Each row was made from one walk, in order. Every step used is in the known rows, and no mark comes twice. Write each row's walk.
Known rows
rubivu/teberiz/toker/nusu: [ 0.70  2.93 -1.04  3.84 -1.98 -1.51 -1.36  0.65 -0.92 -2.82 -2.32  2.04
  0.38 -2.81 -1.68  1.90  4.12  4.19 -0.49 -1.16  1.22 -4.08]
toker/dipo: [ 1.30  1.00  0.02  1.84  0.23  1.68  0.48 -4.19  0.21 -2.11  1.09  2.74
 -0.97 -3.09 -1.04  0.14 -0.61  3.68  1.54  2.17  1.25  0.10]
toker/teberiz: [-1.45  2.14  1.56 -0.58 -0.30  0.54  3.27 -0.95  0.93  0.54  1.19  2.76
  0.40 -2.21 -1.03 -0.96  0.49 -0.16  1.19 -0.66  2.41 -2.57]
teberiz/toker: [ 0.80  3.13  0.48  1.40 -1.18 -1.92  0.04 -0.64 -2.48  0.81  0.49  5.41
  1.01 -2.48 -0.58  0.26  0.70  2.09  0.92  1.39  3.28 -2.03]
liribi/korit/nusu/toker: [-2.63  5.72 -1.63  0.63  0.34  2.32  2.21 -2.05 -0.12  2.14 -1.42 -2.23
  2.40 -1.53 -0.71  2.62 -1.26  0.25 -1.56  1.41 -0.56 -1.07]
roga/rubivu/teberiz/toker/nusu/korit/liribi/rizu: [-5.12  1.66 -2.23  6.00 -4.31  0.94 -1.33  2.76  0.21 -0.79 -3.13 -2.16
 -4.50 -1.40 -0.77  2.23  4.15  6.23 -1.63  1.10 -0.78 -1.26]
nusu/toker: [-0.45  2.09 -2.22  0.77 -1.80  0.39  2.18 -4.13  0.17  1.40 -0.01  2.07
 -0.23 -3.70 -1.73  1.21  0.04 -0.01  1.73  1.37  1.94 -0.89]
roga/rubivu: [ 1.07  1.46 -0.97 -0.48 -2.94  0.63  1.05 -0.67  0.90 -1.85 -0.99  2.62
  0.26 -3.34 -0.65  1.21  1.77  3.51  1.72  0.44  4.50 -0.73]
dipo/toker/nusu/korit/liribi/rizu: [-5.00  2.76 -1.26  2.40 -0.45  2.81  0.94 -1.06 -2.17  2.78 -0.44 -4.94
 -5.22 -2.12 -1.34  0.64 -2.68  0.46 -0.79  0.08 -5.68  0.26]
rizu/liribi/korit/nusu/toker: [-3.83  5.11 -0.80  1.47  0.20  4.52  2.00 -1.27 -1.69  1.06 -0.76 -3.99
  2.31 -1.58 -1.78  2.75 -1.79  1.67 -2.59  0.73 -1.03  0.16]
rizu/liribi/toker/nusu/korit: [-4.54  1.06 -1.28  1.46 -0.40  3.55  0.53 -0.19 -1.69  1.30 -1.78 -3.48
 -0.05 -1.07 -1.23  2.11 -1.40  2.08 -0.32 -2.04 -3.00 -1.13]
dipo/toker/liribi/korit/nusu: [-0.69  5.13 -0.01  0.11  1.85  4.05  0.44 -0.08 -3.70 -0.78 -0.40 -2.64
  1.85 -2.81 -1.46  2.59 -4.36  0.13 -1.82  0.12 -2.19  2.39]
rubivu/teberiz: [ 1.71  2.20  0.05  0.65 -1.50  0.72  0.27 -0.98  1.93 -2.64 -0.09  1.83
  0.22 -3.99 -1.94  1.30  2.23  3.21  1.28 -0.44  2.61 -0.61]
roga/rubivu/teberiz/toker/nusu/korit/liribi: [-3.31  1.58 -1.75  5.19 -3.32 -1.36 -1.09  1.87  1.46 -0.46 -3.73  0.01
 -2.98 -1.36 -0.91  1.87  4.74  4.60 -1.32  1.45  0.71 -2.80]
liribi/korit/nusu: [-1.31  6.29  0.96 -0.46  1.29  2.33  1.70  0.49 -0.82  0.90 -0.43 -1.22
  3.78 -0.91  0.05  2.09 -1.28  1.84 -1.71  0.28 -0.44 -1.06]
rizu/liribi/korit/nusu: [-2.68  5.74  1.53  0.47  1.02  4.37  1.54  1.08 -2.15 -0.20  0.40 -2.95
  3.30 -1.00 -1.06  2.01 -1.97  3.35 -2.97 -0.52 -0.88  0.28]
dipo/toker: [ 1.98  2.30 -0.19 -1.37  0.09  0.45  0.63 -2.85 -1.05 -0.41  0.46  1.10
 -1.18 -4.07 -2.45 -0.03 -2.15  0.01  1.30  0.16  1.01 -0.06]
rubivu/teberiz/toker: [ 1.57  2.46  0.07  2.28 -1.75 -1.56 -1.27  0.04 -0.15 -2.03 -0.48  4.12
  0.05 -3.32 -1.79  1.18  2.90  3.68  0.35  0.73  3.60 -1.83]
roga/rubivu/teberiz: [ 1.93  0.75 -1.37  0.56 -3.43  0.94 -0.20 -0.21  3.32 -4.46 -2.04  1.46
 -0.50 -4.10 -2.14  1.82  4.08  5.13  1.25 -0.01  4.79 -0.43]
rizu/liribi/korit: [-1.46  4.11  1.95 -0.22 -0.48  4.07  2.70  0.60 -3.02 -0.84  0.90  0.74
  2.25 -2.48 -0.89  1.99 -1.32  2.49 -1.59 -1.36  1.68  0.28]
nusu/korit/liribi/toker/teberiz: [-6.56  0.12  1.44  0.13  0.80  2.14  2.83 -1.80  2.37  5.53  0.32 -0.96
 -2.99 -0.88 -0.58 -0.62 -0.98 -1.15  0.85  0.77 -1.64 -0.47]
rizu/liribi/korit/nusu/toker/teberiz: [-5.97  4.38  0.51  1.13  0.75  4.65  3.99 -0.81 -0.12  1.63 -0.43 -4.31
  1.71 -0.47 -2.14  1.15 -1.16 -0.20 -2.96  0.01 -0.81 -1.57]
nusu/korit/liribi: [-3.33  2.64  0.84  1.14 -0.36  0.62  1.95 -1.27  0.65  4.58  1.27  1.45
 -1.84 -1.36  0.08 -0.03 -1.40  0.51  0.63  2.46 -0.32  0.04]

Which walk is each row?
[-1.23  2.03 -2.75  3.61  0.78  1.69 -0.07 -6.15  1.81 -0.15 -0.36 -1.73
 -0.99 -2.34 -1.97  0.90 -0.95  2.86  0.51  4.37 -1.23  0.10]	korit/nusu/toker/dipo
[-0.81  4.30  0.89  2.21 -0.50  1.38  0.90  1.43 -6.02 -0.28  0.35  4.80
  2.86 -2.66  0.36  2.98 -1.03  1.30 -1.06  0.47  2.61  0.23]	teberiz/toker/liribi/korit
[-4.49  3.55 -0.02  4.22 -0.80 -1.80  0.53  0.41 -2.38  4.06 -0.72  1.61
 -1.69 -0.59  0.36  0.62  0.66  1.38 -0.99  1.57 -1.74 -3.48]	teberiz/toker/nusu/korit/liribi
[-3.66 -0.32  1.33 -0.07 -0.25  4.07  2.20 -1.26 -0.04  0.18  0.49 -0.89
 -0.54 -2.45 -2.45  0.27 -0.42  1.41  0.48 -2.03  0.65  0.05]	rizu/liribi/toker/teberiz
[-1.10  3.99 -1.04  3.82 -1.87  1.99 -1.72  3.63 -1.20 -4.26 -3.26 -0.08
  2.50 -2.31 -1.07  4.36  2.53  5.85 -2.60  1.16  2.92  0.71]	roga/rubivu/teberiz/toker/liribi/korit/nusu
[ 1.93  0.64 -0.33  4.28 -0.48 -0.48 -2.11 -2.60  0.43 -4.36 -0.11  3.77
 -2.02 -3.28 -2.20  0.71  2.42  5.58  0.21  2.59  2.80 -0.67]	rubivu/teberiz/toker/dipo
[-1.75 -1.21  0.00  3.37  0.77  3.47 -0.69 -5.78  0.51  0.30  0.35  0.02
 -4.36 -3.70 -1.12  1.11 -0.62  4.68  1.48  2.58 -1.61  3.11]	korit/liribi/toker/dipo
[-3.05  2.75 -0.56  1.38  0.32  0.61  1.05 -1.74 -0.86  3.08 -0.89 -2.48
 -3.61 -2.17 -1.44  0.18 -2.09 -0.71 -0.38  0.38 -4.19 -1.44]	dipo/toker/nusu/korit/liribi
[-5.34  2.78  0.38  1.98 -1.03  2.72  1.82 -0.40 -0.62  4.21  1.72 -0.93
 -3.27 -1.43  0.22  0.40 -1.71  1.63  0.44  2.16 -1.71  1.58]	nusu/korit/liribi/rizu
[-2.55  1.47 -0.91  0.29 -1.31  0.68  3.73 -3.40  1.61  1.84  0.35  1.80
 -0.64 -2.77 -1.84 -0.50  0.74 -1.79  1.40  0.58  2.29 -2.63]	nusu/toker/teberiz
[-1.03  3.01 -1.42 -0.36  0.24  0.29  1.01 -1.14 -1.09  1.23 -1.40 -1.86
 -1.04 -1.80 -1.62  0.09 -2.37 -1.43  0.01 -0.78 -2.46 -2.98]	dipo/toker/nusu/korit
[-0.63  1.30 -2.74  2.56 -1.89  2.14  1.89 -3.56 -2.10  0.36  0.18  2.56
  0.23 -4.45 -1.26  2.42 -0.91  0.14  2.14  1.57  1.51  1.80]	nusu/toker/liribi
[-1.21 -1.31 -0.23  2.55  0.47  5.07 -0.83 -4.41 -0.98 -2.43  0.48 -0.84
 -2.10 -3.46 -2.36  1.42 -1.46  5.41  0.80  0.70 -0.45  2.81]	rizu/liribi/toker/dipo
[ 1.93 -0.55 -1.44  4.38 -2.72 -0.39 -2.65 -1.78  2.17 -6.08 -1.90  3.47
 -2.47 -3.51 -2.17  1.28  4.09  7.53  0.43  2.97  5.05 -0.73]	roga/rubivu/teberiz/toker/dipo
[-4.16  3.06 -0.14  2.55 -0.61  0.73  2.09 -0.66 -0.42  3.50 -0.41 -0.68
 -1.41 -1.20  0.22  0.69 -0.07  1.01 -0.16  0.38 -2.71 -2.16]	toker/nusu/korit/liribi
[-1.52  0.37  0.31  0.48 -0.54  4.03  0.12 -1.78 -1.61 -0.19  0.18 -0.50
 -0.04 -3.34 -2.18  1.99 -1.19  3.54  0.99 -1.15  0.43  1.87]	rizu/liribi/toker
[-1.41  3.08 -1.25  3.28 -1.47 -2.05 -0.77  1.54  0.02 -0.33 -2.39  1.13
  0.10 -1.04 -1.29  1.18  2.68  2.37 -1.06 -0.15  0.15 -4.83]	rubivu/teberiz/toker/nusu/korit
[-1.51  3.66 -2.50  1.47 -0.42  0.69  0.98 -3.29  1.03  2.23 -0.84 -1.48
  0.87 -2.35 -1.59  1.18 -0.54  1.06  0.53  2.41 -0.47 -0.87]	korit/nusu/toker
[ 1.32  2.88 -1.07  0.14 -0.26  0.49  0.48 -2.11 -1.88 -1.38 -1.29 -0.90
 -0.99 -3.86 -2.06  0.80 -0.84  0.50  0.57 -1.86 -1.67 -2.34]	dipo/toker/nusu
[-3.09  0.88 -0.49  2.74 -0.70  2.45  0.34 -2.39 -1.03  1.61 -1.76 -1.79
 -2.03 -3.49 -0.60  2.51  1.03  3.14  0.77 -1.30 -3.29 -0.22]	korit/liribi/toker/nusu
[-0.17  3.71 -0.58  2.83 -1.47 -1.92 -0.08  0.16 -3.41 -0.17 -1.14  3.24
  1.12 -2.21 -0.20  1.33  1.75  2.57 -0.13 -0.55  0.70 -4.29]	teberiz/toker/nusu
